What can hang from each mark
Q_586: Q_93
Q_618: Q_93
Q_215: Q_169 Q_748
Q_27: Q_93 Q_169 Q_311 Q_748
Q_757: Q_93 Q_169
Q_169: Q_215
Q_802: Q_757
Q_311: Q_215
Q_93: Q_27 Q_586 Q_618 Q_757
Q_748: Q_757

Every row comes from one small tree of marks. The marks that hang from a mark follow it in brackets, in the order of their numbers. Every link used is in the known rows. Which tree was each row made from?
Known rows
Q_311{Q_215{Q_748{Q_757{Q_93{Q_586 Q_618}}}}}: [  7.6   5.0   9.2   6.0   1.9   8.2  -3.7   0.1   2.7   2.6  -4.0  -2.9
   3.2   2.8   5.2 -34.2  -4.9   5.7  -2.6  10.8  -5.9  -2.4  17.1   8.4
 -10.0]
Q_618{Q_93{Q_27 Q_586}}: [ -5.3   6.3 -17.4   6.7  -0.8  -7.6  16.6  17.9   6.0  -2.4  -6.2   8.4
   5.1  -7.0   0.4   7.5  -1.5   9.7   3.3  -4.3  14.5   0.2   4.5  -2.4
  -2.2]
Q_618{Q_93{Q_27{Q_169{Q_215} Q_311} Q_757}}: [ 10.6   7.4 -29.7   2.6  -3.2 -10.9   9.6  16.0  19.9  -4.8   2.1   3.6
  -2.4  -6.9  -2.0  -2.2   8.7  13.8   3.6 -15.3   0.8   2.7   3.5  12.1
 -16.8]
Q_169{Q_215{Q_748{Q_757{Q_93{Q_586 Q_618}}}}}: [  4.4   3.7 -10.5   7.2  -3.5  11.5  -9.6  -0.7   1.2  -1.5  -2.8  -0.5
   1.2  -5.5   3.5   4.6  -2.0   7.3  -0.6   4.3 -10.6  -5.7  16.4  17.1
  -8.5]
Q_93{Q_27{Q_169 Q_311 Q_748} Q_586 Q_618 Q_757}: [ 11.0  12.9 -32.9   2.2  -3.9  -9.2   3.7   7.3  29.4  -0.5  -5.9   2.6
 -10.1  -8.3   6.5 -24.0   7.2  16.3  10.1   0.2  12.8  -8.1  14.3  18.1
 -13.3]
Q_311{Q_215{Q_169 Q_748{Q_757{Q_93{Q_27}}}}}: [  7.9   2.8  10.9   1.9   1.4  11.2  -1.9   5.7  12.2   4.8   0.9  -6.9
  -3.8  -0.2   0.4 -43.9  -3.2   9.4  -6.7  -5.7 -15.7  -0.7  11.4  14.0
 -19.6]
Q_93{Q_27{Q_311} Q_618 Q_757{Q_169}}: [  8.6   9.8 -29.0  -2.1  -0.6 -11.6  -0.7   9.6  17.1  -4.3  -2.0  -0.5
  -2.7  -9.8  -1.8  -4.0   9.4  11.8  10.3  -0.2  10.1  -7.4   1.9  15.6
 -15.2]
Q_757{Q_93{Q_27{Q_169{Q_215}} Q_586 Q_618}}: [  0.0   3.2 -15.8  12.0  -3.5   8.0   2.0   7.2  10.4  -3.4  -5.1   1.4
   2.3  -8.5  -3.0  11.3   7.1  16.5  10.1   8.5   0.1  -6.1  13.0   5.7
   0.3]
Q_311{Q_215{Q_169 Q_748{Q_757{Q_93{Q_618}}}}}: [  8.9   3.9   9.4   2.0   0.6  13.5   1.7   3.9   9.6   4.3  -1.8  -8.4
   0.4   0.8   0.4 -36.9  -3.2   7.6  -4.6   0.9 -16.6   0.2  19.6  11.2
 -13.6]
Q_757{Q_93{Q_586} Q_169}: [  0.4   1.0  -7.0  -1.0  -2.4   2.1   3.8   1.5  -7.4  -8.1  -8.4  -1.2
   5.1  -6.7  -7.0 -18.5   4.8   3.7   8.7  19.8   5.8  -9.0   5.8   7.1
  -3.5]
Q_802{Q_757{Q_93 Q_169{Q_215}}}: [  9.6   2.1   0.3   0.0   1.0   1.1 -14.0 -12.2 -10.4  -9.3  -1.3  -1.0
   4.5  -4.2 -11.5   1.5   4.5  10.3   2.8  13.4  -8.5  -5.8   7.8  16.9
 -11.4]
Q_311{Q_215{Q_169}}: [  5.1  -0.7   7.9   3.3   2.2   4.6   2.3   7.8  10.8   5.3  -0.4  -1.0
  -7.2   3.2   1.4 -36.2   4.2  12.9  -1.1  -6.8 -14.9   4.0   9.5   0.5
 -10.2]
Q_311{Q_215{Q_169 Q_748{Q_757{Q_93{Q_27 Q_618}}}}}: [  7.8   4.6   6.5   3.7   1.2  11.8   0.3   7.3  13.4   5.1  -0.8  -7.2
  -1.3  -0.6   0.1 -35.3  -3.1  11.2  -4.2  -2.6 -14.2  -0.9  17.2  12.8
 -15.8]
Q_757{Q_93{Q_586} Q_169{Q_215}}: [  2.9  -0.5 -15.6   4.1  -3.5   4.2  -4.1   3.4  -5.6  -7.7  -6.3   2.0
   1.2  -7.8  -6.0 -12.5   9.1  13.4   9.7  14.9  -3.6  -9.3   8.9  13.4
  -7.1]
Q_93{Q_757}: [ 4.2  5.3 -9.6  2.2  0.8 -6.5 -3.2  0.6  4.9 -2.0 -1.2  0.9 -1.5 -1.0
  4.0  4.5 -0.6 -4.9 -1.1 -3.2  6.7 -3.8 -6.9  4.1 -8.4]
Q_215{Q_169}: [-0.5  0.9 -0.2 -2.4 -2.5  6.8  8.6  6.0  7.9  1.0 -1.7 -3.7 -5.5 -4.2
 -2.6 -6.5  1.6  3.8 -1.0 -9.6 -9.4  1.6  5.3  1.9 -4.8]
Q_93{Q_27 Q_586 Q_618}: [ -6.6   6.8 -15.9   9.7  -0.2  -0.9   3.8  10.3  10.1   0.5  -8.1   6.9
   0.2  -8.5   5.1  16.0   0.3  12.6   8.4   3.4  12.8  -6.0   9.0  -1.3
   2.1]
Q_311{Q_215{Q_169 Q_748{Q_757}}}: [  9.5   3.0  10.2  -1.1   0.9   8.0  -1.6   3.1  10.5   5.5   0.7  -5.6
  -6.4   1.7   4.9 -47.0  -3.9   5.2  -7.6  -7.4 -19.5   2.0  14.9  12.8
 -18.6]
Q_618{Q_93{Q_27{Q_748} Q_586 Q_757{Q_169}}}: [  4.0  11.7 -37.7   2.4  -0.9 -19.5  13.3  17.3  12.1  -3.6  -7.1   8.1
   2.4  -9.1   0.6 -13.2  -0.6   9.0   5.1  -3.3  22.0  -7.8   5.3  13.6
 -11.5]
Q_586{Q_93{Q_27{Q_169{Q_215} Q_748} Q_618 Q_757}}: [  2.9   7.1 -37.6   4.1  -2.2  -7.9  -7.7   1.9  26.0   2.9   0.2   6.7
  -1.7  -4.0  -0.4   9.9   1.0  21.5   8.3 -14.2   8.7  -9.3  15.4  18.1
  -1.9]
Q_27{Q_93{Q_618} Q_169 Q_311{Q_215} Q_748{Q_757}}: [ 32.8   5.2 -14.2  -1.4  -7.1  -1.4   1.8 -13.2  22.8   0.3   2.9 -11.2
  -1.2   2.5  -4.6 -90.6  15.3  21.3   0.1  15.1 -17.5   4.5  23.2  23.9
  -9.1]
Q_748{Q_757{Q_93{Q_27 Q_586 Q_618} Q_169{Q_215}}}: [ 11.0   5.3 -20.7   4.5  -4.4  -3.1 -12.4  -0.3  -0.3  -9.9  -5.3  -0.2
   7.1 -13.7  -2.5  -4.0   1.2  15.2   4.3  21.1   2.6 -10.5  16.1  23.5
 -11.0]
Q_93{Q_27{Q_311 Q_748} Q_586 Q_618 Q_757}: [  3.9  11.9 -28.7   5.0  -1.5  -7.9   1.0   9.5  22.0   1.4  -8.2   4.3
  -6.6  -5.9   6.5 -11.8   3.2  15.5   8.0   1.8  20.6 -10.2   7.8  13.4
 -11.8]
Q_27{Q_93 Q_169 Q_311}: [ 16.2  -0.7  -6.9  -3.1  -8.2   6.2  11.6  -8.8  13.6  -5.3   3.3  -8.7
  -4.7  -1.0  -8.4 -53.0  19.8   8.3   3.6   3.8 -19.5   7.6  -0.5   6.2
  -5.3]
Q_586{Q_93{Q_27{Q_169 Q_311 Q_748{Q_757}} Q_618}}: [  6.3   5.8 -20.6  -5.9  -5.0  -5.3  -3.7  -3.2  21.1   0.8   0.5   0.2
   0.8  -3.8  -4.3 -15.4  -0.6  23.4   5.3  -3.5   7.7  -5.0  21.8  19.5
  -1.3]
Q_311{Q_215{Q_748}}: [  1.9   0.6  10.2   2.4   4.5   6.3  -2.0   2.9   6.4   7.6   1.7  -0.8
  -4.8   7.6   5.3 -36.4  -0.5   3.6  -2.2  -5.7 -12.6   1.7   7.3   3.5
  -9.8]

Which tree is each row?
[ 10.6   6.4 -14.6  -3.9   2.5  -8.8  -6.6   9.3  18.0  -0.2   1.9  -0.4
 -11.1  -3.1   2.3 -44.8   8.0  10.2   4.0  -8.0  -0.2  -6.1  -4.3  19.7
 -29.1]
Q_93{Q_27{Q_311{Q_215{Q_748}}} Q_757{Q_169}}
[  5.4  10.6 -37.3  13.3  -2.7  -6.9  -2.9   9.7  23.9  -3.0  -5.5   8.6
  -8.2 -12.8   9.6  14.5   7.1  14.9  10.7  -4.9   3.9  -8.2  11.1  12.6
 -10.8]
Q_93{Q_27{Q_169{Q_215}} Q_586 Q_618 Q_757}
[ -1.4   6.5 -30.4  -0.9  -1.5  -2.8  -5.0   0.5  10.3  -0.7  -3.7   4.9
   3.2  -3.9  -1.4  15.0  -1.1  10.5   8.6  -9.8   4.7 -10.6  13.8  14.1
  -2.9]
Q_586{Q_93{Q_618 Q_757{Q_169{Q_215{Q_748}}}}}
[ 13.2   4.0 -11.6  -5.5  -3.8  -6.4  -6.2  -6.9  -1.7  -4.2  -4.2  -4.5
   4.7  -4.6  -2.8 -38.6  -4.4   5.2  -1.6  21.3   9.3 -10.2  14.6  24.8
  -7.4]
Q_27{Q_748{Q_757{Q_93{Q_586} Q_169}}}
[ 11.9   2.8   5.2  -3.0   2.7  -0.9  -7.8  -2.1   3.4   2.4   1.7  -3.0
  -2.3   2.1   5.0 -50.3  -3.1   3.2  -3.9   3.0 -12.5  -1.2  12.9  16.5
 -16.9]
Q_311{Q_215{Q_748{Q_757{Q_169}}}}
[  9.8   3.7  10.3  -0.5  -1.3  10.2  -1.0   0.2   5.1   0.4  -3.8  -5.4
  -0.8   3.1   1.5 -47.0   2.9  11.5   0.0  11.7  -6.9   0.3  15.4   9.4
 -15.3]
Q_27{Q_311{Q_215{Q_748{Q_757{Q_93{Q_586 Q_618}}}}}}
[ 14.8   4.2 -12.1   4.4  -2.6  -1.9   3.8  -2.0   9.8  -4.9  -5.9  -0.7
  -5.1   1.5  -0.9 -75.3  18.4  14.7   5.8  11.2  -5.9  -1.1  -4.6   6.9
 -19.1]
Q_27{Q_93{Q_586 Q_757{Q_169}} Q_311{Q_215}}
[  4.4   3.0 -16.6  -4.6  -3.3  -8.0  -8.0  -5.5  16.3   1.0   2.6   2.5
  -1.3  -3.1  -2.3 -15.9  -5.5  16.1   0.7  -7.4   7.4  -6.1  13.3  19.1
  -2.8]
Q_586{Q_93{Q_27{Q_169 Q_748{Q_757}}}}
[  3.2   4.6 -17.9   2.1  -2.7  -6.1   2.8   3.8  18.6   2.0  -2.3   4.9
 -10.9  -6.7   5.2 -28.3   1.7  12.5   5.2  -1.8   5.3  -5.9  10.0  14.4
  -6.2]
Q_93{Q_27{Q_169 Q_748} Q_586}
[  3.8  -1.4 -12.3  -0.8  -2.1   9.3  -4.9   2.2  -3.5  -3.6  -0.1  -4.0
   1.8  -5.0  -9.2 -13.1   7.0   6.3   6.1   6.0 -11.3  -8.1   7.8  18.5
  -9.2]
Q_757{Q_93 Q_169{Q_215{Q_748}}}
[  0.7   7.2 -41.6   1.5  -0.7 -11.4  -9.2   4.0  18.6   1.5  -2.1   7.7
   1.1  -5.1  -3.0   9.2   0.5  22.1  10.1  -9.6  14.3 -14.2  12.7  20.6
  -3.6]
Q_586{Q_93{Q_27{Q_748} Q_618 Q_757{Q_169{Q_215}}}}
[ 11.5   8.2 -42.5   9.4  -4.7  -4.9   3.3  -2.9  12.6  -1.5  -7.7   2.0
   0.6  -4.9  -1.3 -31.4  10.9  12.6   8.6  11.1   4.0 -10.2   8.2  17.2
  -1.5]
Q_27{Q_93{Q_586 Q_618 Q_757{Q_169{Q_215}}} Q_748}
[  4.5   5.6   8.9   2.5   1.9   5.5  -5.8  -8.0  -1.6  -5.7  -2.1  -3.8
   7.0  -2.1 -11.0  12.0   1.6  11.6   1.7  12.7   2.7  -3.0   5.5   6.0
  -6.5]
Q_802{Q_757{Q_93{Q_27{Q_311} Q_618}}}
[  6.1  -2.2 -14.2   1.1  -2.4   3.7  -6.5   1.8  -4.7  -6.5  -0.5  -2.2
   3.4  -5.3 -10.4  -8.1  10.1  11.7   7.5  11.0  -7.9  -7.0   6.0  14.9
  -5.9]
Q_757{Q_93 Q_169{Q_215}}
[ 29.0   5.8 -20.7  -5.3 -10.8  -0.7   5.8 -15.1  19.5  -3.6   1.9 -12.5
   0.9  -3.2  -7.0 -65.9  12.7  13.9   0.7  15.1 -11.3   2.5  19.1  24.4
  -4.3]
Q_27{Q_93{Q_618} Q_169 Q_311 Q_748{Q_757}}
[  2.9   4.9 -15.2  11.0  -3.1   0.4   5.8  -4.0   4.1  -4.5  -6.8   1.7
   1.4  -2.0   1.2 -19.6   6.7  -0.7   1.6   7.4   3.5  -3.6 -12.1  -2.1
  -2.9]
Q_27{Q_93{Q_586 Q_757}}
[ 17.6   5.4 -16.8   3.7  -1.8  -1.7   4.9  -1.0  13.3  -2.8  -2.4  -5.0
   0.9   2.0  -5.9 -56.1  20.1  15.6   7.4  10.7  -7.7   0.8   0.9   7.0
 -12.1]
Q_27{Q_93{Q_618 Q_757{Q_169}} Q_311{Q_215}}
[  7.6   7.7 -18.0   6.8  -5.7   4.1  10.4  -2.4   9.9  -5.1  -8.4  -2.0
   1.1  -2.6  -1.5 -25.5  13.8   8.8   6.8  10.6   2.8  -1.0  -3.0  -0.8
  -4.7]
Q_27{Q_93{Q_586 Q_618 Q_757} Q_311}
[  0.1   9.6 -20.2   6.1  -1.2 -10.5  15.9  13.5   3.7  -5.4  -8.7   7.4
   5.8  -4.8   3.5   8.1  -2.5  -0.2   1.8  -1.8  16.2  -0.9   2.7  -2.2
  -5.8]
Q_618{Q_93{Q_586 Q_757}}
[ -6.2   7.3 -23.8   4.6   0.6  -6.2  -3.5   3.6  15.0   0.7  -3.1   6.6
   4.5  -3.0  -1.1  27.5  -3.8  12.9   6.3 -11.0  18.6  -9.0   3.5   3.5
   1.4]
Q_586{Q_93{Q_27 Q_618 Q_757}}
[ -3.2   4.4   1.9   8.5  -0.2  14.0   5.5   9.7   8.5   1.3  -6.7  -2.1
   1.8  -1.2  -2.9 -16.1   4.5  15.9   7.4   9.6   4.0  -4.8  10.3   1.9
  -6.7]
Q_757{Q_93{Q_27{Q_311{Q_215{Q_748}}} Q_586 Q_618}}
[  4.9   4.8 -30.0   0.7  -4.1  -5.8  -9.9  -2.2  20.3   1.9   1.4   4.4
   0.9  -5.7  -2.1   1.9  -1.9  24.9   5.2  -7.9   4.1  -7.1  23.7  21.5
   1.3]
Q_586{Q_93{Q_27{Q_169{Q_215} Q_748{Q_757}} Q_618}}
[  8.6   9.9 -26.5   1.0  -0.2  -8.5  -1.7   7.9  23.3   2.9  -0.9  -0.7
  -3.3  -3.5   0.2  -6.8   4.3  13.0   4.9  -4.4  15.4  -7.4   4.0  15.2
 -10.8]
Q_93{Q_27{Q_311 Q_748} Q_618 Q_757}
[  2.8   4.5 -23.0   3.1  -2.4  -3.6  12.7  15.8  15.2  -0.2   3.2   3.5
   0.3  -6.7  -2.5   3.5   2.6   9.7   2.5 -17.0  -5.7   3.6  10.2   9.6
  -7.3]
Q_618{Q_93{Q_27{Q_169{Q_215{Q_748}}}}}
[ 19.6   9.1 -30.8   1.7  -9.2  -1.1  13.4  -7.1  24.8  -2.4  -4.9  -5.1
  -5.6  -2.9  -1.9 -59.4  17.1  13.1   7.9   9.4  -2.7  -2.0  11.9  16.1
  -5.6]
Q_27{Q_93{Q_586 Q_618 Q_757} Q_169 Q_311 Q_748}
[  5.1   3.4   7.2  -3.2  -2.1   9.8  -3.3  -6.4  -3.6  -1.7   0.2  -8.8
   5.3  -2.1  -0.6 -11.5  -9.6  -9.5  -7.5   5.9  -4.4  -4.1   5.8  14.5
  -9.2]
Q_215{Q_748{Q_757{Q_93}}}
[  5.2   3.8 -25.1   7.5  -2.3  -1.1  -2.7   7.6  20.6   0.7   2.8   2.8
  -4.3  -9.1   0.1  16.1   8.7  17.8   8.7  -7.1  -7.9  -1.1  14.5  10.7
  -1.5]
Q_93{Q_27{Q_169{Q_215}} Q_618}
[  5.5   8.6 -28.8   9.0  -3.7  -3.2  10.1  -2.3   5.7  -6.7  -9.6   0.9
   5.4  -7.1  -1.6 -15.1  10.2   2.7   9.0  13.8   5.1  -6.8  -1.0   2.7
  -0.4]
Q_27{Q_93{Q_586 Q_618 Q_757{Q_169}}}
[  7.4   1.0  -8.4   1.6  -2.4   6.1 -14.5  -2.1   2.2   0.4   3.2  -0.3
  -3.7  -3.8   4.6  -1.8  -2.3   4.6  -4.9  -6.7 -16.3  -2.3   9.6  19.9
 -12.9]
Q_169{Q_215{Q_748{Q_757}}}
[  5.3   6.5 -24.2  -0.4   1.7 -14.5  -6.0   7.2  11.5  -3.9   0.3   2.5
  -4.7  -9.0   0.6  -5.2   3.1   2.7   4.5  -4.5  10.1  -9.8  -9.3  15.2
 -16.7]
Q_93{Q_27 Q_757{Q_169}}
[ 21.0   2.9 -18.4   0.7  -7.5  -1.5 -11.6  -8.5  10.7  -3.5   0.8  -2.8
  -3.7  -5.9   0.7 -35.4   2.2  13.8  -1.3  11.5  -9.8  -5.6  23.6  30.5
  -9.9]
Q_27{Q_169{Q_215} Q_748{Q_757{Q_93{Q_586}}}}
